Known rows, with every step that occurs
d, z: [-0.75 -1.36 -1.81  1.02  0.08 -1.32 -0.31  1.08  0.38  0.69 -0.37  2.61
  1.64  0.46  1.19  0.41  1.80  1.26 -1.11 -2.07  2.40  0.80]
c, d, z: [-0.67 -2.39 -1.30  3.17 -0.01 -1.58 -0.57  1.43 -0.12  0.63 -1.17  3.26
  1.92  1.87  0.64 -1.71  1.18  2.10 -1.52 -3.00  2.30  1.25]
b, q: [-2.01  0.34  0.23  0.24 -0.36  0.44  0.08  2.50 -0.03  1.13  0.39  6.01
  1.19 -1.55  0.00 -2.26  0.31  1.06  5.20  0.22 -2.84  2.43]
r, b, j, d: [-1.12  0.03 -0.38  0.34  0.88  3.33  0.98 -1.30 -1.37  0.97  0.95  2.42
  1.15  0.08  0.85 -0.57 -1.35  2.57  2.37 -3.05 -1.41  0.00]
c, d, j: [-0.03 -1.23 -1.65  2.74  2.61 -0.18  0.19  1.46 -3.73  1.04  2.32  2.28
 -1.46  2.13 -0.53 -4.15 -0.25  3.33 -0.85 -2.70  0.08  2.82]
r, b, k, d: [ 2.75 -1.79 -0.35  3.69 -2.34  1.63 -1.05  1.59 -3.47  0.76 -1.62  2.12
  1.13  0.47 -1.03 -2.56  1.25  2.43  0.80 -1.59  0.48 -0.08]
z, b, q, d, j: [-1.59 -1.87 -1.27  0.50  3.50 -1.23  0.56  3.04 -2.79  1.72  4.43  3.13
 -2.45  0.29  0.49 -2.17  0.94  3.05  1.24 -0.40 -1.05  1.80]
c, d, j, b, r: [ 0.45 -0.50 -3.73 -1.86  0.28 -2.15  2.23  0.69 -2.06  2.13  0.24  0.61
 -0.84  0.48  2.54 -0.19 -0.61  0.64  2.62 -2.54 -0.64  1.02]
r, b: [ 0.50  2.37  0.13  2.78  1.28  2.44  0.44  0.09  0.18  2.08  0.53  3.62
  1.37 -1.86  2.45  1.51  0.22 -1.76  2.99  0.14 -0.85 -1.60]
q, d: [-0.57 -2.79  2.06  2.51  1.80 -2.32  1.06  1.35 -2.03  0.14  0.08  1.46
 -1.55  0.55  1.87 -0.96  1.23  2.65  0.50 -0.74 -0.37 -2.92]
k, b: [ 2.47 -2.05 -1.71  0.14 -1.26  2.03 -0.21 -0.87  1.21  1.60 -1.38  1.45
  0.79  0.20  3.04  0.35  2.08 -1.07  1.51 -1.80  1.31 -1.38]
q, b: [ 0.63 -1.45 -0.45  0.85 -1.48  0.56  0.44  0.67 -0.70  0.20  1.65  2.68
 -1.90 -1.78  3.18  1.38  1.09  1.88  3.00  1.55 -3.30 -1.83]
q, d, z, b, r: [ 1.46 -3.84 -3.33 -1.47  0.05 -2.12  1.84  0.85 -0.98  2.32 -1.30  0.17
 -0.13 -1.15  2.04  2.70  2.63 -2.58  4.89 -0.29  0.65  0.83]
j, d, z, b: [ 0.07 -2.28 -4.04 -1.00  0.16  0.48  1.34 -0.32 -0.30  1.05  2.65  1.74
  1.16 -0.19  0.95  3.04  0.84 -1.80  1.20 -0.31  0.08  1.19]
d, z, b: [ 0.92 -2.42 -3.73 -1.13  0.04 -0.10  0.88 -0.71 -0.14  1.07  2.37  1.35
  1.22 -1.23  1.27  2.90  2.20 -2.78  2.40  0.36  0.82  1.74]
c, d, j, b, k: [-0.93  1.57 -2.03 -0.64 -0.47 -2.46  1.11  0.97 -2.98 -0.67  1.95  0.94
 -0.02  1.96  2.54 -2.22 -0.11  5.67  2.12 -0.60 -2.57  0.98]
k, d, j, b: [-0.03  0.51 -3.79 -1.53 -0.02 -0.27  1.13  0.08 -2.48  0.97  4.75  1.47
 -0.98  0.79  1.64 -1.00 -1.68  2.83 -2.97 -3.29  0.61  0.30]
q, d, j, b, z: [-1.63  0.52 -1.85 -4.62  1.60 -1.64  2.76 -0.35 -3.82  1.16  2.35  3.34
 -0.33  0.52  2.14 -0.44 -2.44  2.38  2.52 -0.84  0.62 -1.27]
d, j, b, k: [-0.98  2.06 -2.26 -1.74 -0.41 -2.38  1.25  0.83 -2.66 -0.65  2.26  0.66
 -0.11  1.19  2.77 -1.11  0.26  5.24  2.43 -0.22 -2.55  0.80]
b, k: [ 0.26  0.33  0.02  0.74 -1.05 -1.42  0.58  0.95 -2.67 -1.02 -1.34  0.82
  0.64  0.66  1.25 -1.64  1.78  3.84  4.48  0.58 -2.53  0.73]
c, d, z, b, q: [-1.69 -1.57 -1.97 -0.30 -0.55  0.09 -0.02  2.29  0.68  1.74  1.72  6.07
  1.98 -1.49  0.17 -0.85  1.16 -0.71  5.48  0.73 -1.83  3.81]
q, b, z: [-0.05 -1.25 -0.44 -2.59 -0.67  0.27  1.65 -0.21 -3.16  0.79 -0.14  4.29
 -0.38 -1.35  1.81  0.57 -0.76  1.24  5.84  1.63 -1.28 -1.66]
k, d, j: [ 1.67 -2.46 -2.61  2.09  1.22  1.18 -0.63  1.85 -4.62  1.43  2.49  1.72
 -1.76  1.31 -2.04 -3.55  0.38  3.00 -2.87 -3.43  1.87  2.52]
r, b, j: [ 0.55  0.00  0.33 -0.42  0.78  2.86 -0.32 -2.64 -1.02  1.60  0.34  1.73
  1.54 -2.99  1.98 -1.01  1.78  0.97  6.24 -1.99  0.56  1.88]
b, q, d, z: [-2.72 -2.57  0.04  1.68  0.79 -2.95 -0.52  3.50  0.79  1.06  0.02  4.47
  0.97  0.49  1.61 -0.72  2.16  3.10 -0.40 -1.35  1.50 -0.19]

Rows
[-1.30  1.32 -2.68 -5.05  1.15 -0.73  2.59 -0.90 -3.58  1.26  2.30  3.36
  0.24  0.16  1.73 -0.22 -2.69  1.58  2.87 -0.97  0.53 -0.20]
d, j, b, z
[ 1.40 -2.74 -1.64 -3.17 -0.03  1.77  0.57 -3.86 -2.16  0.75  1.78 -0.22
  0.80 -3.00  1.05 -0.52  2.54 -0.14  7.24 -1.33  0.29  3.95]
z, b, j
[ 0.29  2.24  0.32  1.91 -0.28  0.07  0.36  1.16 -1.43  0.30 -0.95  2.20
  1.55 -0.36  2.30 -0.10  1.59  2.23  5.29  1.31 -2.73 -0.53]
r, b, k
[-3.28  2.04 -2.22 -2.31  0.19 -0.38  0.74  2.46  0.02  1.51  4.22  5.80
  0.39 -1.07  1.61 -1.84 -1.20  2.46  3.07 -0.60 -2.90  2.50]
d, j, b, q
[-1.89 -1.28 -2.12  1.26  0.18 -0.39  0.24  1.46  0.29  0.46  0.13  3.06
  1.73  2.02  0.63  0.67 -0.20  2.45 -2.86 -3.00  1.27 -0.14]
j, d, z
[ 0.39 -2.43 -2.65  1.19 -2.51 -1.51 -1.10  1.90 -1.11  0.34 -0.61  2.17
  1.90  1.49  0.33 -1.13  1.70  3.68 -2.64 -3.12  3.13  0.77]
j, b, k, d, z
[-1.97  2.28  0.38  1.42  0.34  2.06 -0.06  2.80  1.21  2.50  0.95  7.32
  2.03 -2.57  1.20 -0.82  0.07 -0.38  5.96  1.00 -3.03  1.23]
r, b, q
[-1.29  0.74 -2.43 -4.01  1.10 -0.92  2.49 -0.74 -3.90  1.19  1.95  3.74
  0.36  0.88  1.44 -1.33 -3.03  1.98  2.74 -1.36  0.58  0.10]
c, d, j, b, z
[ 2.03 -1.95 -1.44  1.27 -3.31  0.01 -0.28  0.91 -3.77 -0.18 -0.39  1.15
  0.56  1.23 -0.51 -2.78  0.42  3.81 -0.45 -2.38  0.36  0.01]
j, b, k, d
[-1.84 -1.10 -1.86  0.55  0.48  0.86 -0.16  0.28  0.59  1.12  0.29  3.02
  2.36  0.75  1.29  0.33  0.45  2.71 -0.76 -3.45  1.81  0.74]
r, b, j, d, z
[ 1.15 -0.54 -1.52 -0.90 -1.11 -0.93  1.06 -0.02 -2.65 -0.61  0.43  0.12
  0.69 -0.24  1.43  0.32  2.30  1.17  6.38  2.02 -2.99  1.62]
z, b, k
[-1.90 -2.03 -2.02 -0.07  0.15  0.16 -0.08  0.16 -0.01  0.47  0.08  2.41
  1.93  1.29  0.70 -0.39  0.61  3.54 -1.16 -3.85  1.83  1.30]
b, j, d, z
[ 0.82 -3.29 -2.35 -3.17 -0.15  1.05 -0.10 -3.21 -1.24  0.92  1.49  0.15
  1.48 -2.65  1.18  0.01  3.12  0.20  5.84 -1.85  1.75  4.28]
d, z, b, j
[ 1.20 -1.15 -4.20 -2.15 -0.54 -1.43  1.86  0.85 -2.49  2.32  0.31  0.31
 -0.96  0.05  1.81  0.21 -0.28  0.51  1.61 -2.84  0.30  0.86]
k, d, j, b, r
[-0.55 -2.01 -1.79 -1.72  0.36  2.57  1.60 -2.13 -2.18  0.28  1.98  0.99
  0.56  0.05  0.12 -0.26 -0.86  1.81  3.07 -2.56 -1.56  1.54]
z, b, j, d
[ 1.44 -1.13 -2.29  2.50  0.89  1.12 -0.80  2.39 -4.54  1.50  2.11  1.93
 -1.12  1.29 -1.26 -3.35  0.91  3.79 -1.12 -2.27  0.89  2.28]
r, b, k, d, j
[-3.10 -1.14  1.41  0.34  0.88 -2.68  1.10  2.72 -0.33  0.75  1.98  4.35
 -0.74 -0.26  2.68 -1.34  0.09  3.40  2.09 -0.21 -2.24 -2.13]
j, b, q, d
[-1.13 -1.96 -0.71 -0.55 -0.50  2.32  0.91 -1.09 -1.80 -0.05  1.54  2.01
 -0.35  0.09  1.22 -0.62 -0.98  4.40  2.27 -2.37 -2.54 -0.05]
q, b, j, d
[ 0.38 -4.10 -1.62 -2.70  0.32  0.17  0.09 -2.72 -1.41  0.83  1.56  0.01
  0.94 -2.29  1.64 -0.09  3.36  1.04  5.37 -1.71  1.82  3.28]
q, d, z, b, j
[-0.08  1.53 -0.14 -1.34  1.29  1.68  1.67 -0.58 -2.50  2.23 -1.08  4.95
  1.77 -1.43  1.24  0.69 -1.43 -1.28  5.80  0.61  0.42 -1.50]
r, b, z
[ 2.39 -2.66 -3.33 -1.90 -0.34 -0.61  2.29 -0.29 -1.84  2.18 -1.21 -0.29
 -0.35 -1.81  1.40  2.39  1.82 -3.82  6.79  0.14 -1.01  1.54]
z, b, r
[ 3.26 -3.76 -1.73  1.75 -2.91  0.80 -0.47  0.72 -4.33  0.15 -0.58  0.77
  0.41  0.44 -1.72 -2.25  1.87  1.74  1.58 -1.19  0.29  1.41]
z, b, k, d
[ 0.42 -1.03 -2.41 -0.84 -1.18 -1.75  0.60  0.62 -1.71 -0.30  0.34  0.59
  1.32  0.15  1.61  0.79  2.96  1.57  4.89  1.50 -1.45  1.81]
d, z, b, k
[-1.91 -2.87  1.05  0.89  1.27 -1.74  0.98  2.57 -0.95  1.08  1.77  3.92
 -0.84 -0.99  1.44 -0.89  1.44  1.29  4.14  1.09 -2.24 -0.73]
z, b, q, d
[ 0.89 -3.13 -3.37  0.33 -0.05 -0.32  0.59 -0.47 -0.47  1.11  1.81  1.81
  1.35 -0.29  0.91  1.36  1.70 -2.11  2.14 -0.31  0.81  2.12]
c, d, z, b
[-1.18 -1.40 -0.53 -0.55  0.30  2.20  1.19 -1.45 -2.16  0.00  0.61  1.49
  0.67  0.79  0.05 -1.61 -1.24  3.64  1.76 -3.59 -1.21  0.93]
b, j, d
[ 1.46 -2.02 -2.43  1.93  0.59  0.36 -0.66  2.31 -5.18  0.79  1.89  1.25
 -1.50  1.85 -1.83 -4.14  1.05  4.72 -1.55 -2.53  0.91  2.84]
b, k, d, j
[-0.67 -0.80 -0.90 -0.38 -1.51  1.85 -0.64  2.10  1.87  2.12 -0.48  5.80
  1.65 -1.18  1.61 -1.65  1.37  0.01  4.97 -0.43 -1.57  1.43]
k, b, q
[ 0.35 -3.58 -2.57 -0.45  0.78 -1.40  1.00  0.11 -0.50  1.11  2.49  1.19
  0.40 -0.71  1.87  2.68  2.50 -1.63  1.83  0.41  1.05  0.27]
q, d, z, b
[ 1.01 -3.53 -2.02  2.44 -1.65 -0.25 -1.46  1.71 -1.05  0.98 -1.00  2.64
  1.61  0.91 -0.90 -1.15  1.78  1.73 -3.47 -3.70  4.19  0.99]
k, d, z
[-0.99 -2.15 -2.48 -0.68 -1.31  0.77 -0.41  2.54  0.23  2.03  1.82  5.76
  1.83 -1.87 -0.59 -0.66  1.43 -0.88  4.47  0.34 -0.95  3.80]
k, d, z, b, q
